Each row comes from the steps of one walk. Every step used is in the known rows, and no mark comes twice. Write the walk behind each row, first mark first.
(in the rows, 128 means zero)
Known rows
R-V-Q-M-A-T-E: [131 209 137  94  95 134 108 152 107 121 134 133 163 108 124  92 141 148
 131 100 115 122 210 103 101 125 128 105  63]
R-V-C-B-E-Y-A: [133  16 159 123 116 145 140  93 118 150 118 158 153  83 144 145 103 159
 134 128 123 152 135 223 160 158 119 139 129]
Y-A-M-Q-V-R: [126 120 109 109 107 128 134 128 109 116 138  94 151 146 145  80 117 146
 118 109 119 106 233 152 151 131 144  95 113]
E-Y: [123 123 137 152 132 117 130 130 130 141 135 140 133 104 128 108 127 136
 122 131 128 126 142 127 172 164 119 140 124]
A-T: [128 152 126 115 123 125 121 128 119 127 134 122 148 130 136 110 122 130
 124 119 130 135 152 150 140 109 120 121 112]
B-E-Y-A-T: [114 106 138 110 123 134 124 109  92 146 140 114 172 105 146 106 117 149
 129 117 128 140 217 174 184 155 109 119  58]
A-M-Q-V-R: [128 120 108 122 110 119 128 148 113 118 133 109 136 134 127  90 125 136
 114 114 120 100 198 128 126 113 139 104 146]
E-T: [136 141 127 149 128 125 120 133 114 128 136 138 141 132 133 105 137 139
 121 123 133 135 128 134 149 177 127 123 127]
C-V-Q-M-A-T-E-Y: [ 82 208 138 106 113  89 118 149 108 142 140 171 157  87 107  35 153 150
 117  96 113 128 235  88 134 118 105 121  63]
Y-A-M-Q-V: [138 143 127  99  98 133 127 110 106 115 137 101 147 157 151  58 121 154
 113 116 127 105 225 135 134 147 131 108  76]
Y-A-M: [136 137 134  96 132 125 129  94 126 112 140 107 149 148 158  79 127 133
 122 124 127 122 155 166 143 132 141 115  92]
V-Q-M-A-T: [105 217 131  99 116 113 113 146 129 113 143 133 161 130 132 104 166 139
 116 102 118 115 220  88 112 114 130 104  99]
R-V-Q-M-A: [134 166 149 118 101 138 117 147 136 120 134 130 143 121 130 131 142 143
 127 110 115 113 182  94  81 127 140 116 113]
M-A-T-C-B-E-Y: [103 164 160 144 141  99 129 132 108 137 123 163 160  72 131 127 138 162
 134 116 134 136 195 184 140 128 103 147  99]
C-B-E-Y-A-M: [122  76 151 110 141 103 134  93 102 138 134 122 154  96 148  76 132 165
 116 119 122 135 186 192 179 161 120 136 126]
Y-A-T: [128 145 127 100 121 136 125 108 116 124 141 108 163 142 152 101 116 139
 127 114 130 140 187 175 165 122 126 111  74]
Q-M-A-T: [119 211 135 108 138 111 117 136 136 114 143 117 155 126 133  95 164 140
 119 105 127 126 210 112 124 117 129 106  72]
R-V-Q: [143 104 139 123  86 150 121 140 120 133 125 134 136 125 130 148  99 132
 132 124 118 120 124 133  98 122 132 130 154]
A-T-C-V: [109 162 132 118 123 115 125 131 120 128 127 171 140 118 134 101 106 119
 132 121 134 144 148 189  82  46 117 140 103]
R-V-Q-M-A-T: [134 191 147 101  96 135 109 146 127 119 140 124 164 124 137 116 137 143
 123 102 117 118 206 116  94 108 132 109  94]
R-V-C-T-E-Y: [123  97 132 126 123 122 124 128 121 151 127 194 133  90 131  92 113 151
 133 133 125 148  96 177 139 157 112 140  89]
B-C-V-Q-M-A: [ 88 160 131 117 115 117 121 140 133 124 137 161 130 128 116 103 164 130
 129 114 119 110 194 121  42  62 121 120 117]
Q-V-C-B-E-T-A-M: [122 110 117 125 128 105 124  92 106 138 122 174 143 103 153  92 126 161
 113 112 136 136 138 163 129 148 120 125 147]
M-A: [125 170 145 131 131 125 133 129 135 124 126 121 136 131 124 131 139 140
 134 121 130 120 144 107 123 134 126 119  93]
T-C: [123 164 127 140 135 129 127 133 132 117 124 162 126 121 137 147 125 118
 137 134 135 126 126 156  98 114 134 139 115]
Q-V-C-B-E: [120  52 113 121 117 120 131 114 107 146 111 166 120 100 126 157 129 143
 127 125 125 143 135 150 112 109 112 125 179]
C-T-A-M-Q-V: [110 174 120 105 114 101 120 124 119 127 136 131 131 140 153  43 120 176
 106 111 132 109 210 129 105 129 120 129  75]

Which walk is each row?
[108 141 106  76 106 116 123 108  99 118 133 160 142 147 149  31 137 165
 118 120 125 124 194 161 122 147 121 105  41]  Y-A-M-Q-V-C-T-E
[119 228 143 131 133 119 124 135 130 112 128 150 155 126 141 131 132 132
 140 120 139 124 167 156 107  99 124 124  68]  M-A-T-C
[102  80 118 127 132 111 141 141 131 140 127 137 126 115 111 124 109 119
 131 116 119 137 140 154 117  66 132 123 166]  C-V-R
[106 153 117 111 116 120 115 144 130 118 140 144 132 126 128 119 160 125
 115 116 114 117 181  87 103 127 139 119 147]  V-Q-M
[146  36 144 134 114 143 124 118 106 140 115 168 147  99 133 150 120 153
 130 128 129 157  88 206 115 154 121 133 167]  R-V-C-B-E-T
[ 92 144 129 125 105 119 128 140 122 129 121 188 124 120 123 128 111 115
 134 126 123 125 131 146  59  64 125 147 148]  T-C-V-Q
[103 193 132 114 120 116 120 146 137 115 138 138 141 128 123 123 171 138
 120 109 116 107 197  68 101 130 137 111 117]  V-Q-M-A
[130 177 126 160 135 126 118 138 117 118 133 172 139 127 142 121 133 130
 130 130 141 132 124 162 118 161 133 134 113]  E-T-C
[122 171 128 151 134 127 124 122 127 132 133 143 147 123 143 102 119 150
 123 115 139 131 140 131 156 177 128 130  95]  E-T-A
[120 148 129 134 114 109 129 108 125 120 126 176 150 126 151  53 129 173
  99 108 136 121 152 161 145 170 126 129 137]  E-T-A-M-Q-V-C-B
[101 223 141 110 138  99 121 138 137 114 135 167 147 115 132  88 148 130
 126 107 132 134 203 150  69  50 123 126  63]  Q-M-A-T-C-V
[123 144 137 125 126 123 127 110 116 138 147 122 168 118 152  78 113 146
 122 115 130 137 198 175 206 162 117 122  74]  E-Y-A-T
[ 99 144 130 108 127 115 120 119  96 122 147 148 152 129 144   4 150 174
 124 129 128 110 218 206 141 171 111 128  25]  B-C-T-E-Y-A-M-Q
[117  68 129  98 105 119 129 114 101 123 112 153 136 117 130 104 143 152
 112 124 123 119 164 159  95 117 117 124 153]  A-M-Q-V-C-B-E
[122 170 134 113 139 119 130 103 141 119 130 127 138 126 151  89 118 135
 121 121 132 114 132 138 123 118 137 132  98]  T-A-M
[119 207 143 133 132 107 126 137 108 139 133 139 159  95 119  70 136 152
 133 113 130 128 187 116 185 167 104 122  40]  M-A-T-E-Y
[118  65 131  84 104 130 134  93  98 121 118 138 150 129 146  92 134 162
 116 119 123 124 196 181 117 129 124 113 117]  Y-A-M-Q-V-C-B-E
[120 165 127 128 127 113 121 135 101 143 135 149 152  91 122  65 126 141
 126 119 127 136 171 134 190 162 107 129  73]  A-T-E-Y
[120 187 137 121 144 114 124 136 145 116 136 124 136 125 126 112 170 139
 123 113 125 119 187  90 113 132 135 114  88]  Q-M-A
[121 141 130 128 129 125 133 115 106 142 135 138 146 102 131  74 124 149
 134 123 126 134 183 141 202 194 119 126  54]  T-E-Y-A
[ 88 204 122 118 148  94 129 155 140 116 137 160 152 106 124 108 143 123
 130  99 125 133 215 163  84  35 138 111  97]  Q-M-A-T-C-V-R
[ 90 193 137  91 111 101 118 143 127 126 140 147 155 126 121  77 151 137
 115  97 115 126 218 104  84  68 121 112 102]  C-V-Q-M-A-T
[113 226 140 122 152  91 120 136 140 107 135 158 152 105 138 103 167 152
 122 104 131 137 204 168 109  99 130 130 108]  Q-M-A-T-C-B
[104 113 109 115 104 120 124 136 123 131 127 170 123 143 132 103 134 156
 114 125 129 126 159 139  98 124 114 122 107]  M-Q-V-C-T
[130 106  93 144 121 118 130 148 116 141 133 120 121 118 123 144 111 127
 129 115 123 124 173 117 144 109 133 106 171]  Q-V-R
[101  69 143 106 132 120 135  93 110 144 130 160 171  91 146 117 126 155
 124 118 126 156 175 218 192 142 109 127 114]  V-C-B-E-Y-A-T
[117 209 150 136 140 100 130 130 131 117 123 158 151 109 137 120 135 153
 133 113 136 138 165 186 121  98 120 138 114]  M-A-T-C-B
[111 124 135 104 131 123 126 109  96 125 124 143 161 108 151 132 122 153
 137 116 132 152 202 229 124 102 119 132  96]  Y-A-T-C-B-E
[124 101 140 120 111 108 139  96 125 127 132 159 151 118 150  47 129 168
 103 118 124 121 192 184 185 170 122 129 130]  E-Y-A-M-Q-V-C-B
